Known rows, with every way that one mark hangs from another
lepa{febi{tenu}}: 3; 2; 10; -35; 15; 0; 20; 9; -10; 2; -47; 0; 4; -6; -13; -15; 2; -23; 3; -25; 2; 23
lepa{febi{tenu} rali}: -2; 3; -34; -13; 12; 0; 10; 8; -8; -35; -43; 7; 17; -8; -13; 3; -1; -36; -19; 25; 8; 24
rali{kotep{febi}}: 6; -5; -14; 10; -26; -5; -10; -7; 9; -41; -12; 33; -3; 21; 0; 7; 3; -6; 32; 34; -5; -80
tenu{febi rufe}: 9; 2; -21; 14; 8; -27; -24; 1; 7; 7; 1; -25; -16; 4; 0; 5; -8; 28; -39; -22; -8; 10
rufe{tenu{febi{kotep mepo}}}: -8; 6; -7; 41; 23; 0; -17; -1; -12; 13; 44; -21; 3; -1; -3; 30; -7; 44; -25; 13; -3; -20
tenu{febi{kotep{sisofig} mepo}}: -8; -10; 25; 36; 23; -17; -10; -8; -13; 51; 45; -20; -16; -21; 7; 31; -6; 13; -22; 8; -7; 14
kotep{febi{mepo tenu{rufe}} sisofig}: 3; -19; 52; -45; -19; 16; 11; 6; 6; 23; -34; -15; 8; 5; 13; -44; 6; 9; 22; -7; -3; 28
kotep{febi{mepo}}: 5; -3; 25; -19; -23; 11; 0; 6; -5; 12; 2; -4; 6; 23; 9; -15; -10; 46; 49; 60; 15; -33
sisofig{kotep{febi{tenu{rufe}}}}: -4; -2; -12; -45; -32; 3; -4; 9; 15; -64; -21; 36; 21; 21; -3; -30; 30; -5; 48; -31; -16; 19
rufe{tenu{febi{kotep{sisofig} mepo}}}: -9; -3; 7; 51; 18; -1; -13; -6; -13; 28; 37; -17; -7; -14; 3; 31; 3; 23; -44; 4; -12; -12
rufe{tenu{febi}}: 6; 7; -24; 35; 12; -17; -18; 3; -8; -51; -19; 1; -9; 6; -9; 19; -1; 22; -52; 8; -8; -48
tenu{febi{kotep} rufe}: -5; 1; -40; 29; 22; -27; -34; -10; 6; 35; 43; -26; -4; -11; -1; 24; 4; 17; -28; -49; -23; 32
febi{kotep{sisofig} mepo tenu{rufe}}: -8; -14; 40; -16; 10; 5; 4; -1; 2; 39; -8; -21; 6; -19; 11; -13; 9; -4; -5; -31; -16; 66
rali{kotep}: 7; -1; -1; 23; -5; -12; -7; -5; 5; -50; -28; 28; -15; 9; -2; 18; -8; -7; -6; 25; -4; -71
rali{kotep{sisofig} lepa{febi{tenu}}}: 6; 2; -11; 4; 6; 1; 30; -5; 7; -36; -28; 25; -19; -11; -11; 0; 2; -85; -38; -47; 0; -16
tenu{rufe}: 10; 5; -11; -2; -9; -13; -19; 0; 9; -2; -14; -13; -6; 6; 6; -8; 3; 28; -10; -14; -7; 2
rufe{tenu{febi{kotep}}}: -7; 6; -46; 52; 29; -20; -28; -7; -12; -19; 18; -2; 4; -8; -11; 39; 13; 11; -40; -8; -22; -18
lepa{febi}: 9; 12; -16; -6; 0; -1; 3; 2; -8; 34; 11; -7; -6; 1; -5; -2; 0; 8; 11; -6; 6; 3
kotep{febi{mepo tenu} sisofig}: 0; -21; 66; -37; -12; 9; 22; 7; -7; -8; -51; 6; 6; 3; 9; -30; 4; -5; 28; 32; 3; -4
rali{lepa{febi}}: 9; 24; -47; 3; 0; -1; 9; 0; -2; 8; 25; -3; -9; 2; -8; 0; -5; -10; -7; -25; 15; 0
rali{kotep lepa{febi}}: 10; 21; -54; 23; -5; 2; 8; -6; 10; -16; 26; 14; -16; 8; -11; 12; -10; -31; -13; -27; 14; -43
febi{kotep mepo}: -7; 2; 18; 11; 4; 1; -8; -2; -9; 35; 33; -7; 3; -5; 7; 16; -6; 35; 28; 27; 4; 9

Rows
8; 1; -34; 29; -26; -9; -1; -15; 13; -58; 2; 41; -18; 10; 4; 7; 12; -46; -5; 5; -5; -76
rali{kotep{febi sisofig} lepa}
-8; -6; 31; -24; 11; 7; -1; 4; 3; 31; -13; -21; 17; -10; 4; -13; -4; 19; 14; -24; -6; 58
febi{kotep mepo tenu{rufe}}
3; 10; -25; 21; -12; 24; 3; 2; 4; -5; 30; 8; 2; 12; -3; 21; -28; 3; -1; 71; 30; -31
lepa{febi{mepo} rali{kotep}}
0; -20; 26; -27; -7; -10; 11; 0; -7; -32; -71; 23; 3; -3; 2; -19; 22; -37; 14; 8; -17; -6
kotep{febi{tenu} sisofig}
-5; 16; -15; 16; 5; 13; 12; -9; -7; 81; 87; -18; -7; -18; 3; 10; 1; -9; -2; -28; 13; 42
rali{lepa{febi{kotep{sisofig} mepo}}}
1; -14; 10; -18; -9; -2; 7; 0; 8; -68; -70; 42; 8; 15; -6; -7; 4; -39; 29; 21; -9; -57
rali{kotep{febi{tenu}}}
-11; -15; 57; -9; 19; -2; 14; -1; -12; 15; -29; 2; 3; -28; 6; 4; 7; -17; 0; 3; -7; 35
febi{kotep{sisofig} mepo tenu}
6; 13; 18; -35; 9; 19; 37; 15; -5; 6; -17; -13; 0; 0; -10; -23; -26; -9; -1; -13; 32; 31
rali{lepa{febi{mepo tenu}}}
-7; -5; 29; 18; 5; -3; -4; -7; -10; 49; 35; -5; -8; -18; 14; 19; 6; 15; 5; 17; -6; 13
febi{kotep{sisofig} mepo}
-3; -3; 27; -54; -35; 24; 7; 16; 13; -41; -1; 21; 23; 27; 4; -38; 10; 26; 65; -2; 6; 23
sisofig{kotep{febi{mepo tenu{rufe}}}}
-3; 4; 11; -16; -44; 15; -1; 9; 0; -33; 40; 33; 8; 31; 6; -9; 10; 42; 76; 48; 17; -26
sisofig{kotep{febi{mepo}}}
-12; 15; -81; 28; 11; -5; -19; -9; -8; 29; 54; 1; 19; -12; -7; 36; 11; -19; -1; 25; -2; 32
lepa{febi{kotep} rali}
-1; -1; -3; -6; 4; 24; 20; 9; 4; -32; -22; 14; 9; 4; -10; 5; -28; -28; -6; 59; 27; -15
lepa{febi{mepo tenu} rali{kotep}}
-5; -8; 8; 24; 15; -11; -18; -9; 1; 80; 64; -41; -14; -17; 11; 16; -2; 25; -28; -28; -12; 48
tenu{febi{kotep{sisofig} mepo} rufe}
6; 2; 36; -52; 4; 27; 21; 16; 3; 59; -12; -35; 9; 5; 0; -40; -17; 25; 15; -35; 17; 64
lepa{febi{mepo tenu{rufe}}}
2; -10; 40; -55; -18; 19; 7; 12; 7; 8; -40; -17; 17; 18; 7; -46; -9; 31; 39; 6; 6; 16
kotep{febi{mepo tenu{rufe}}}
-4; 24; -28; 9; 8; 16; 9; -2; -5; 66; 84; -23; 4; -4; -3; 7; -11; 11; 19; -24; 21; 31
rali{lepa{febi{kotep mepo}}}
3; -9; 1; -43; -12; -1; -4; 6; 11; -20; -58; 0; 15; 13; 0; -37; 13; -1; 25; -19; -13; 7
kotep{febi{tenu{rufe}}}
-5; 1; -4; 18; 20; -10; -24; -3; 2; 63; 59; -41; -1; -5; 5; 15; -16; 49; -12; -23; -3; 40
tenu{febi{kotep mepo} rufe}
2; -9; -9; -1; -14; -8; 17; -7; 13; -84; -55; 47; -5; 2; -3; -7; 12; -78; -12; -11; -8; -51
rali{kotep{febi{tenu} sisofig} lepa}
9; 5; -21; 42; -10; -18; 1; -14; 10; -67; -12; 34; -31; -3; 1; 19; 1; -47; -44; -6; -2; -63
rali{kotep{sisofig} lepa}
6; 6; 16; 28; 12; 2; -8; 9; -11; -23; -3; -16; -7; 12; -3; 11; -21; 56; -36; 29; 13; -43
rufe{tenu{febi{mepo}}}
-8; -12; 4; -6; 16; -17; -8; -8; 4; 17; -30; -5; 5; -28; 5; -1; 29; -37; -20; -61; -37; 55
febi{kotep{sisofig} tenu{rufe}}
